Every row comes from one small tree of marks. Brackets hold a mark, then the marks that hang from it, in the order of their numbers. Every link used is in the known rows. Which tree was each row made from?
Known rows:
(q_829 q_150): [-2.12 -1.83  3.44 -3.12  3.17  1.13 -1.46 -2.71 -1.63  1.77  1.47  0.33
 -0.83 -0.06  2.80  0.85 -2.87  4.12  1.68 -2.95]
(q_416 q_150 (q_620 q_285)): [-2.47 -0.41  3.63 -4.74 -1.08 -0.53 -3.85 -0.04  0.62  1.02 -1.65  0.57
 -0.10  0.49  2.64  2.44 -3.64  1.38  0.97 -1.75]
(q_315 (q_150 q_25)): [-3.26 -0.79  3.24 -5.26  1.19  1.42 -2.85 -1.99 -2.72  3.45  0.17 -1.72
 -2.45  1.35  3.03  2.76 -2.64  1.58  2.09 -0.79]
(q_620 q_285 (q_416 (q_150 q_25 q_829))): [-2.64 -0.36  3.95 -2.23 -1.27  0.66 -1.78  2.11  1.39  2.16 -1.13  0.16
 -2.71  0.62  2.17 -0.24 -5.23  0.89  3.83 -1.16]
(q_620 q_285 q_416): [ 0.15 -1.02  3.38 -1.12  0.10  1.92 -1.19  1.61  1.97  3.31 -1.17 -1.33
 -1.49  1.69  2.14  0.89 -4.88  0.67  2.22 -3.39]
(q_150 q_25 q_130 q_285 q_315 q_829): [-8.84 -4.40  2.72 -4.35  2.03  4.32  0.44  0.53 -5.38  1.82  2.34  5.29
 -3.47  2.48  3.70 -1.22 -3.29  0.73  1.74  8.37]
(q_130 (q_150 q_25 q_285 q_315 q_829)): [-7.18 -2.63  3.72 -3.96  2.27  2.95  0.09 -0.11 -3.09  1.82 -0.51  2.52
 -1.28  0.77  2.06  0.24 -3.35  1.14 -0.34  4.71]
(q_416 (q_150 q_829) (q_620 q_285)): [-4.26 -0.40  3.91 -4.78 -0.73 -0.13 -4.36  0.19  1.25  1.36 -1.22  2.00
 -1.86  0.86  1.97  1.19 -4.29  1.62  1.43 -1.55]
(q_416 (q_150 q_25 q_130 q_285 q_315)): [-6.65 -2.67  3.14 -5.01  0.29  1.37 -0.28 -0.09 -5.43  0.19  0.42  2.91
 -0.56  0.41  4.60  0.19 -1.75  0.75  1.39  7.10]
(q_150 q_315 q_829): [-4.79 -3.01  3.26 -3.84  2.09  3.18 -0.85 -1.24 -1.58  3.44  1.74  1.93
 -2.11  1.80  2.55  0.39 -2.75  1.85 -0.78  0.26]
(q_829 (q_150 q_130 q_285 q_315)): [-5.03 -3.54  3.17 -3.22  3.43  3.02  0.15 -1.17 -5.58  1.04  2.11  3.27
 -0.79  0.49  4.01  0.47 -1.82  2.75  1.06  3.57]
(q_620 (q_416 (q_150 q_130))): [-1.66 -0.68  3.48 -2.07 -0.43  0.02 -0.61 -0.04 -1.42  1.65 -0.76  0.05
 -0.24  0.35  3.50  0.41 -3.14  0.15  2.58 -0.77]
(q_620 q_285 (q_416 (q_150 q_25 q_315))): [-1.46 -1.38  3.74 -2.29 -1.73  1.02 -0.58  2.03 -0.62  2.18 -0.99 -0.82
 -0.65  0.25  3.18  1.57 -4.16  0.24  2.28  0.00]
(q_315 q_150): [-2.55 -0.36  3.43 -4.79  1.84  1.39 -3.28 -2.18 -1.75  3.63 -0.37 -1.89
 -2.04  1.42  2.68  2.70 -1.84  1.63  1.05 -2.43]
(q_130 (q_150 q_25 q_285 q_829)): [-6.84 -1.46  3.74 -3.86  2.48  2.10 -0.86 -0.31 -1.20  1.58 -1.25  2.20
 -2.10  0.90  1.58 -0.78 -3.97  1.67  1.11  3.04]
(q_416 (q_150 q_25 q_130 q_315) q_620): [-4.78 -2.74  3.09 -5.42 -1.40  0.13 -1.45 -0.79 -5.39  0.80  0.75  2.62
  0.72  0.25  4.36  3.06 -2.70  0.26  1.11  3.83]
(q_130 (q_150 q_285)): [-4.36 -1.09  3.62 -3.28  2.79  1.62 -0.89 -0.76 -0.92  1.41 -2.24  0.52
  0.02  0.65  1.89  0.53 -2.70  1.40 -0.41  1.22]
(q_150 q_285 q_315): [-4.50 -3.23  2.87 -4.25  2.25  3.64  0.32 -1.40 -2.50  1.90  0.35  1.31
 -0.29  2.15  4.21  0.52 -1.94  0.71 -1.89  3.27]
(q_315 (q_150 q_25 q_130 q_829)): [-6.07 -1.22  3.29 -4.84  1.71  1.96 -3.20 -0.66 -4.05  3.53  1.17  1.27
 -4.60  1.70  2.26  1.33 -2.93  1.72  3.86  1.56]

Write each row's tree:
[-4.69 -2.27  3.61 -3.43  2.55  2.50  0.13 -0.51 -2.81  1.64 -1.56  0.86
  0.85  0.57  2.39  1.45 -1.98  1.00 -1.87  2.90] : (q_130 (q_150 q_285 q_315))
[-4.22 -0.76  3.41 -5.64 -0.24 -0.06 -2.42 -2.03 -0.59 -0.06 -1.67  1.57
  0.49  1.04  4.12  1.02 -3.00  0.48 -0.37  0.93] : (q_416 (q_150 q_285) q_620)
[-5.75 -3.88  2.58 -3.71  2.42  3.77  0.43 -0.02 -5.03  1.64  1.03  3.32
 -0.81  2.19  4.13  0.36 -1.61  0.47 -0.26  6.10] : (q_150 q_130 q_285 q_315)
[-7.62 -1.34  3.20 -5.28  2.03  2.80 -2.67 -0.41 -4.12  2.59  0.50  2.25
 -4.99  2.25  2.92  0.15 -2.95  1.07  3.53  4.21] : (q_315 (q_150 q_25 q_130 q_285 q_829))
[-8.37 -2.88  2.68 -4.20  2.37  3.29 -0.89  0.27 -3.01  1.42  1.49  4.89
 -4.59  2.61  3.00 -2.42 -4.16  1.36  3.57  6.24] : (q_150 q_25 q_130 q_285 q_829)
[-4.04 -3.07  3.37 -3.62  3.32  2.81  0.07 -2.32 -3.68  1.24  1.50  1.66
 -0.35  0.46  3.99  0.62 -2.11  2.98 -0.24  1.30] : (q_829 (q_150 q_285 q_315))
[-1.68 -1.42  3.69 -1.56 -1.12  1.13 -0.95  2.77 -1.50  2.12 -1.01  0.33
 -0.69  0.38  2.86  1.35 -3.41  0.18  2.45  0.57] : (q_620 q_285 (q_416 (q_150 q_130 q_315)))
[-1.95 -0.83  3.57 -1.82 -1.40  0.38 -1.33  2.71 -0.74  1.74 -1.07  0.23
 -1.67  0.43  2.65  0.67 -4.48  0.48  4.52  0.49] : (q_620 q_285 (q_416 (q_150 q_25 q_130)))
[-3.89 -2.62  3.47 -3.48  1.52  1.65 -0.01 -0.62 -3.68  2.46 -0.40  0.08
  0.74 -0.16  2.10  2.70 -2.68  1.55 -0.34  1.91] : (q_130 (q_150 q_25 q_315))
[-6.59 -0.87  3.46 -5.74  1.88  2.66 -2.77 -1.53 -2.12  2.83  0.00  0.72
 -4.52  2.29  2.93  0.32 -3.26  1.30  2.19  1.95] : (q_315 (q_150 q_25 q_285 q_829))
[-5.20 -1.24  3.21 -5.22 -0.15  0.03 -2.41 -0.96 -2.63 -0.22 -1.14  3.06
 -0.03  1.07  4.15  0.89 -2.75  0.24  0.98  3.14] : (q_416 (q_150 q_130 q_285) q_620)
[-5.26 -1.38  3.75 -3.50  2.07  1.21 -1.40 -0.52 -1.13  2.46 -0.55  1.18
 -1.77  0.27  0.84  0.49 -3.99  2.27  1.57  0.41] : (q_130 (q_150 q_25 q_829))
[-7.47 -2.31  2.90 -3.64  3.08  3.27 -1.44  0.08 -1.83  1.60  0.81  4.67
 -4.04  2.70  2.62 -2.46 -3.29  1.43  2.22  4.24] : (q_150 q_130 q_285 q_829)
[-3.40 -3.46  3.15 -2.84  3.03  2.08 -0.40 -1.46 -5.61  1.95  2.74  2.20
 -0.46 -0.11  3.25  1.68 -1.85  3.33  1.51  1.00] : (q_829 (q_150 q_130 q_315))
[-5.76 -4.10  2.97 -3.68  2.89  2.95  0.54 -1.07 -6.54  0.87  2.61  3.36
 -1.14  0.42  4.30  0.58 -2.55  2.68  2.17  5.16] : (q_829 (q_150 q_25 q_130 q_285 q_315))
[-4.77 -3.59  3.21 -4.13  2.75  2.85  0.51 -2.11 -4.49  1.09  2.06  1.89
 -0.72  0.40  4.31  0.71 -2.87  2.90  0.92  2.87] : (q_829 (q_150 q_25 q_285 q_315))
[-0.55 -0.06  3.87 -1.75 -1.05  0.31 -1.71  1.78  1.66  2.07 -1.96 -1.19
 -0.95  0.40  2.44  0.81 -4.13  0.70  2.53 -2.59] : (q_620 q_285 (q_416 q_150))
[-5.46 -2.73  3.44 -3.87  1.93  2.46  0.51 -0.38 -3.71  1.56 -1.08  1.10
  0.45  0.43  2.76  1.53 -2.66  0.92 -0.78  4.50] : (q_130 (q_150 q_25 q_285 q_315))
[-4.26 -1.29  3.03 -4.86  1.32  1.53 -2.83 -0.92 -4.74  3.23  0.69 -0.21
 -2.86  1.35  3.01  2.63 -2.31  1.37  3.46  1.45] : (q_315 (q_150 q_25 q_130))
[-6.30 -1.80  3.65 -5.85 -0.20  1.30 -1.85 -1.57 -1.77  0.57 -0.54  3.41
 -0.47  1.24  4.03  0.71 -3.03  0.26 -1.32  2.73] : (q_416 (q_150 q_285 q_315 q_829) q_620)
[-4.95 -2.03  3.95 -3.15  2.45  2.11 -0.86 -0.43 -2.11  2.91 -0.45  1.35
 -0.59  0.21  1.09  1.37 -2.61  1.82 -0.98  0.47] : (q_130 (q_150 q_315 q_829))
[-5.48 -1.04  3.45 -4.94 -0.20 -0.32 -3.38 -0.85 -1.90  0.97 -0.02  3.50
 -1.41  0.81  2.79  0.80 -3.38  1.13  1.91  0.69] : (q_416 (q_150 q_130 q_829) q_620)
